Each row was made from one walk, in order. Every step used is in the known rows, and no mark comes twice. Write each row's walk.
Known rows
surus/furek/nirale/vifu/kisi/niba/mogalug: [ 0.03  0.27  0.09  0.05 -0.24 -0.26 -0.41  0.04 -0.53  0.33 -0.02 -0.09
 -0.10  0.05 -0.06  0.16  0.40  0.29 -0.28 -0.18 -0.21 -0.06  0.22]
vifu/kisi/niba: [-0.06  0.21  0.01  0.13 -0.14 -0.27 -0.26 -0.09 -0.21 -0.06 -0.03 -0.03
 -0.10  0.06  0.01  0.02  0.07  0.33 -0.44 -0.04 -0.31 -0.19  0.32]
vifu/nirale/furek/surus/niba/mogalug: [ 0.03  0.01 -0.13 -0.03 -0.10 -0.19 -0.46  0.01 -0.48  0.06 -0.22 -0.20
 -0.10 -0.18  0.01  0.31  0.28  0.22 -0.24 -0.17  0.01 -0.11  0.23]
surus/furek/nirale: [-0.09 -0.01 -0.09  0.10 -0.23 -0.19 -0.30  0.15 -0.32  0.05 -0.05 -0.02
  0.02  0.00  0.07  0.22  0.23  0.15  0.13 -0.06 -0.07 -0.06  0.13]
surus/furek/nirale/vifu/bilu/noru: [-0.07 -0.14 -0.21  0.14 -0.26 -0.18 -0.41 -0.03 -0.30  0.25 -0.11 -0.04
 -0.02  0.05  0.02  0.32  0.20  0.28 -0.05 -0.29  0.10 -0.03  0.27]
noru/bilu/vifu/nirale/furek/surus/niba/mogalug: [ 0.08  0.00 -0.14 -0.06 -0.23 -0.21 -0.55 -0.06 -0.41  0.28 -0.26 -0.26
 -0.12 -0.08 -0.07  0.40  0.40  0.21 -0.18 -0.25  0.18 -0.11  0.31]
bilu/noru/nirale: [-0.05 -0.25 -0.08  0.09 -0.20 -0.11 -0.26 -0.09  0.20  0.22 -0.16  0.05
 -0.06  0.07  0.06  0.15  0.16  0.36  0.11 -0.21  0.05 -0.10  0.27]
mogalug/niba/surus/furek/nirale/vifu: [ 0.01 -0.16 -0.03  0.00 -0.38 -0.26 -0.40  0.06 -0.12  0.54  0.02 -0.04
  0.01 -0.02  0.04  0.18  0.29  0.15  0.11 -0.21 -0.04  0.03  0.13]
noru/bilu/vifu: [-0.04 -0.03 -0.08  0.06 -0.31 -0.20 -0.34 -0.06 -0.02  0.11 -0.11 -0.05
 -0.05  0.15  0.01  0.26  0.23  0.21  0.04 -0.16  0.04 -0.16  0.23]
mogalug/niba/surus/furek/nirale: [-0.03 -0.15 -0.01  0.03 -0.32 -0.26 -0.38  0.05 -0.22  0.45  0.05 -0.04
 -0.01 -0.05  0.06  0.12  0.25  0.12  0.08 -0.06 -0.12  0.00  0.09]
furek/nirale/vifu/kisi: [-0.10  0.13 -0.10  0.15 -0.32 -0.25 -0.33 -0.09 -0.30 -0.02 -0.13  0.01
 -0.09  0.08  0.04  0.23  0.30  0.17 -0.38 -0.18 -0.26 -0.02  0.29]
vifu/nirale/furek/surus: [-0.03 -0.29 -0.15  0.05 -0.26 -0.15 -0.35  0.07 -0.34 -0.05 -0.25 -0.06
 -0.07 -0.09  0.04  0.28  0.08  0.22 -0.30 -0.13 -0.15 -0.11  0.34]
surus/niba/mogalug: [-0.02  0.29 -0.06  0.00 -0.01 -0.24 -0.32 -0.08 -0.25 -0.01 -0.04 -0.16
 -0.05 -0.04  0.04  0.18  0.28  0.22  0.00 -0.10  0.04 -0.17  0.03]
nirale/vifu/bilu: [-0.07 -0.06 -0.13  0.09 -0.20 -0.21 -0.25 -0.10 -0.17 -0.07 -0.12 -0.05
 -0.08  0.09  0.03  0.21  0.03  0.26 -0.09 -0.24 -0.03 -0.12  0.28]
bilu/vifu/nirale/furek/surus: [-0.01 -0.35 -0.16  0.04 -0.35 -0.16 -0.38 -0.07 -0.16  0.02 -0.26 -0.08
 -0.12 -0.09  0.02  0.40  0.13  0.19 -0.09 -0.19  0.01 -0.11  0.37]
vifu/bilu/noru/nirale/furek/surus/niba/mogalug: [ 0.09 -0.21 -0.06 -0.07 -0.06 -0.11 -0.38 -0.18 -0.21  0.30 -0.33 -0.17
 -0.15 -0.15 -0.08  0.36  0.26  0.34 -0.01 -0.26  0.26 -0.01  0.35]
nirale/furek/surus/niba/mogalug: [ 0.07  0.10 -0.03 -0.12 -0.07 -0.16 -0.36 -0.01 -0.31  0.01 -0.22 -0.17
 -0.06 -0.18 -0.01  0.38  0.32  0.17 -0.05 -0.11  0.06 -0.08  0.10]
noru/nirale/vifu/bilu: [-0.04 -0.26 -0.05  0.07 -0.24 -0.16 -0.20 -0.10 -0.04  0.09 -0.21 -0.03
 -0.10  0.11 -0.01  0.17  0.04  0.31  0.13 -0.31  0.07 -0.06  0.43]
mogalug/niba/surus/furek/nirale/vifu/kisi: [-0.05  0.01  0.00  0.09 -0.39 -0.30 -0.43 -0.09 -0.19  0.53  0.03 -0.05
 -0.07 -0.03 -0.01  0.23  0.19  0.16 -0.17 -0.19 -0.19  0.06  0.26]
vifu/kisi/niba/surus: [-0.02  0.25  0.05  0.08 -0.14 -0.32 -0.40 -0.05 -0.13  0.11  0.01 -0.03
 -0.09  0.00 -0.01 -0.10  0.10  0.36 -0.47  0.00 -0.23 -0.20  0.21]
nirale/furek/surus/niba: [ 0.01  0.04 -0.11 -0.06 -0.06 -0.16 -0.34  0.03 -0.15 -0.12 -0.23 -0.13
 -0.02 -0.17  0.03  0.38  0.18  0.17 -0.06 -0.09  0.12 -0.09  0.24]
nirale/vifu: [-0.06  0.00 -0.09  0.05 -0.23 -0.17 -0.25 -0.01 -0.02 -0.02 -0.11  0.00
 -0.01  0.09  0.07  0.22  0.15  0.25 -0.01 -0.21 -0.04 -0.14  0.17]
niba/surus: [-0.04  0.04 -0.05  0.04 -0.17 -0.24 -0.35  0.03  0.00  0.06 -0.04  0.00
 -0.01 -0.02  0.07  0.03  0.14  0.25 -0.06 -0.04 -0.04 -0.16  0.03]
vifu/bilu/noru/nirale/furek: [ 0.01 -0.35 -0.13  0.07 -0.16 -0.14 -0.29 -0.15  0.00  0.35 -0.30  0.05
 -0.12  0.01 -0.05  0.21 -0.11  0.36 -0.01 -0.28  0.12 -0.07  0.31]

Which walk is each row?
[ 0.02 -0.51 -0.08  0.01 -0.22 -0.07 -0.28 -0.12 -0.05  0.20 -0.35 -0.02
 -0.12 -0.06 -0.03  0.32  0.07  0.33 -0.05 -0.23  0.12  0.00  0.47]
vifu/bilu/noru/nirale/furek/surus
[-0.02 -0.22 -0.06  0.03 -0.33 -0.28 -0.38 -0.05 -0.29  0.49  0.00 -0.09
 -0.05 -0.01  0.00  0.17  0.18  0.17  0.02 -0.23 -0.02  0.03  0.23]
mogalug/niba/surus/furek/nirale/vifu/bilu
[-0.08 -0.09 -0.14  0.10 -0.26 -0.21 -0.31  0.04 -0.41  0.07 -0.09 -0.08
 -0.03  0.04  0.01  0.28  0.15  0.19  0.06 -0.23  0.02 -0.03  0.27]
surus/furek/nirale/vifu/bilu
[-0.07  0.20 -0.03  0.11 -0.29 -0.27 -0.49  0.05 -0.22  0.30 -0.03 -0.02
 -0.03 -0.04 -0.01  0.21  0.21  0.21 -0.17 -0.15 -0.06 -0.01  0.18]
niba/surus/furek/nirale/vifu/kisi
[-0.07  0.05 -0.10  0.00 -0.08 -0.18 -0.29 -0.01 -0.13 -0.30 -0.13 -0.17
 -0.01 -0.11  0.09  0.29  0.30  0.18 -0.04 -0.05  0.03 -0.11  0.30]
furek/surus/niba
[-0.02 -0.14 -0.02  0.02 -0.26 -0.26 -0.29 -0.11  0.03  0.29  0.02 -0.02
 -0.05 -0.01  0.07  0.06  0.11  0.19 -0.06 -0.07 -0.17 -0.10  0.10]
mogalug/niba/surus
[-0.03 -0.02 -0.09  0.05 -0.25 -0.26 -0.45  0.10 -0.33  0.25 -0.05 -0.07
 -0.01 -0.02 -0.01  0.15  0.19  0.23  0.02 -0.19  0.10 -0.03  0.16]
niba/surus/furek/nirale/vifu/bilu
[-0.02  0.03 -0.06  0.02 -0.29 -0.23 -0.48  0.19 -0.15  0.31 -0.02 -0.02
  0.05 -0.02  0.03  0.18  0.31  0.20  0.10 -0.16  0.09 -0.04  0.05]
niba/surus/furek/nirale/vifu
[ 0.03 -0.29 -0.13 -0.01 -0.08 -0.12 -0.34 -0.15 -0.04  0.18 -0.34 -0.13
 -0.09 -0.14 -0.04  0.32  0.09  0.33  0.01 -0.25  0.31 -0.02  0.48]
vifu/bilu/noru/nirale/furek/surus/niba
[-0.03 -0.15 -0.21  0.11 -0.30 -0.20 -0.39 -0.09 -0.12  0.18 -0.19 -0.01
 -0.11 -0.02  0.01  0.30 -0.05  0.23 -0.07 -0.23  0.02 -0.17  0.21]
bilu/vifu/nirale/furek
[-0.05  0.04 -0.04  0.06 -0.24 -0.24 -0.44  0.20 -0.24  0.22  0.00 -0.03
  0.03 -0.06  0.05  0.10  0.28  0.17  0.10 -0.03  0.02 -0.07  0.01]
niba/surus/furek/nirale
[ 0.00  0.12 -0.01 -0.06 -0.07 -0.17 -0.32 -0.03 -0.28 -0.18 -0.13 -0.21
 -0.06 -0.11  0.05  0.29  0.46  0.19 -0.03 -0.06  0.00 -0.10  0.18]
furek/surus/niba/mogalug
[-0.01 -0.28 -0.13  0.07 -0.33 -0.27 -0.47 -0.13 -0.17  0.66 -0.01 -0.06
 -0.05 -0.01  0.00  0.20  0.21  0.25 -0.08 -0.28  0.06  0.03  0.25]
mogalug/niba/surus/furek/nirale/vifu/bilu/noru
[ 0.01 -0.08 -0.22  0.00 -0.23 -0.20 -0.53 -0.03 -0.25  0.16 -0.27 -0.22
 -0.06 -0.08 -0.03  0.38  0.24  0.21 -0.17 -0.24  0.22 -0.12  0.43]
noru/bilu/vifu/nirale/furek/surus/niba
[ 0.04  0.03  0.07  0.07 -0.21 -0.21 -0.49 -0.04  0.23  0.69 -0.05 -0.01
 -0.05  0.01 -0.08  0.04  0.08  0.54 -0.10 -0.28  0.15 -0.09  0.40]
bilu/noru/nirale/vifu/kisi/niba/surus/furek
[-0.01  0.21  0.04  0.08 -0.29 -0.32 -0.52 -0.03 -0.17  0.33  0.03 -0.07
 -0.08 -0.05 -0.05  0.10  0.29  0.27 -0.12 -0.05  0.01 -0.11  0.24]
bilu/vifu/kisi/niba/surus/furek/nirale
[ 0.01 -0.31 -0.16  0.02 -0.38 -0.16 -0.46  0.01 -0.26  0.18 -0.29 -0.11
 -0.09  0.02 -0.03  0.36  0.21  0.21 -0.22 -0.22  0.02 -0.11  0.41]
noru/bilu/vifu/nirale/furek/surus
[-0.03  0.26  0.06  0.10 -0.19 -0.32 -0.48  0.10 -0.37  0.27  0.04 -0.06
 -0.04 -0.05 -0.03 -0.04  0.23  0.28 -0.29  0.01 -0.16 -0.10  0.21]
vifu/kisi/niba/surus/furek/nirale
[-0.06 -0.06 -0.13  0.06 -0.32 -0.20 -0.31  0.06 -0.24 -0.01 -0.12  0.01
 -0.01  0.10  0.08  0.20  0.40  0.16 -0.11 -0.19 -0.11 -0.05  0.17]
furek/nirale/vifu
[ 0.02 -0.22 -0.03  0.01 -0.19 -0.12 -0.21  0.03  0.02  0.24 -0.26  0.07
 -0.07  0.01 -0.01  0.22 -0.04  0.26  0.18 -0.20  0.04 -0.08  0.20]
noru/nirale/furek
[ 0.00 -0.12 -0.20  0.09 -0.33 -0.22 -0.45 -0.03 -0.22  0.34 -0.22 -0.05
 -0.09  0.08 -0.04  0.26  0.04  0.24 -0.19 -0.27  0.05 -0.17  0.27]
noru/bilu/vifu/nirale/furek
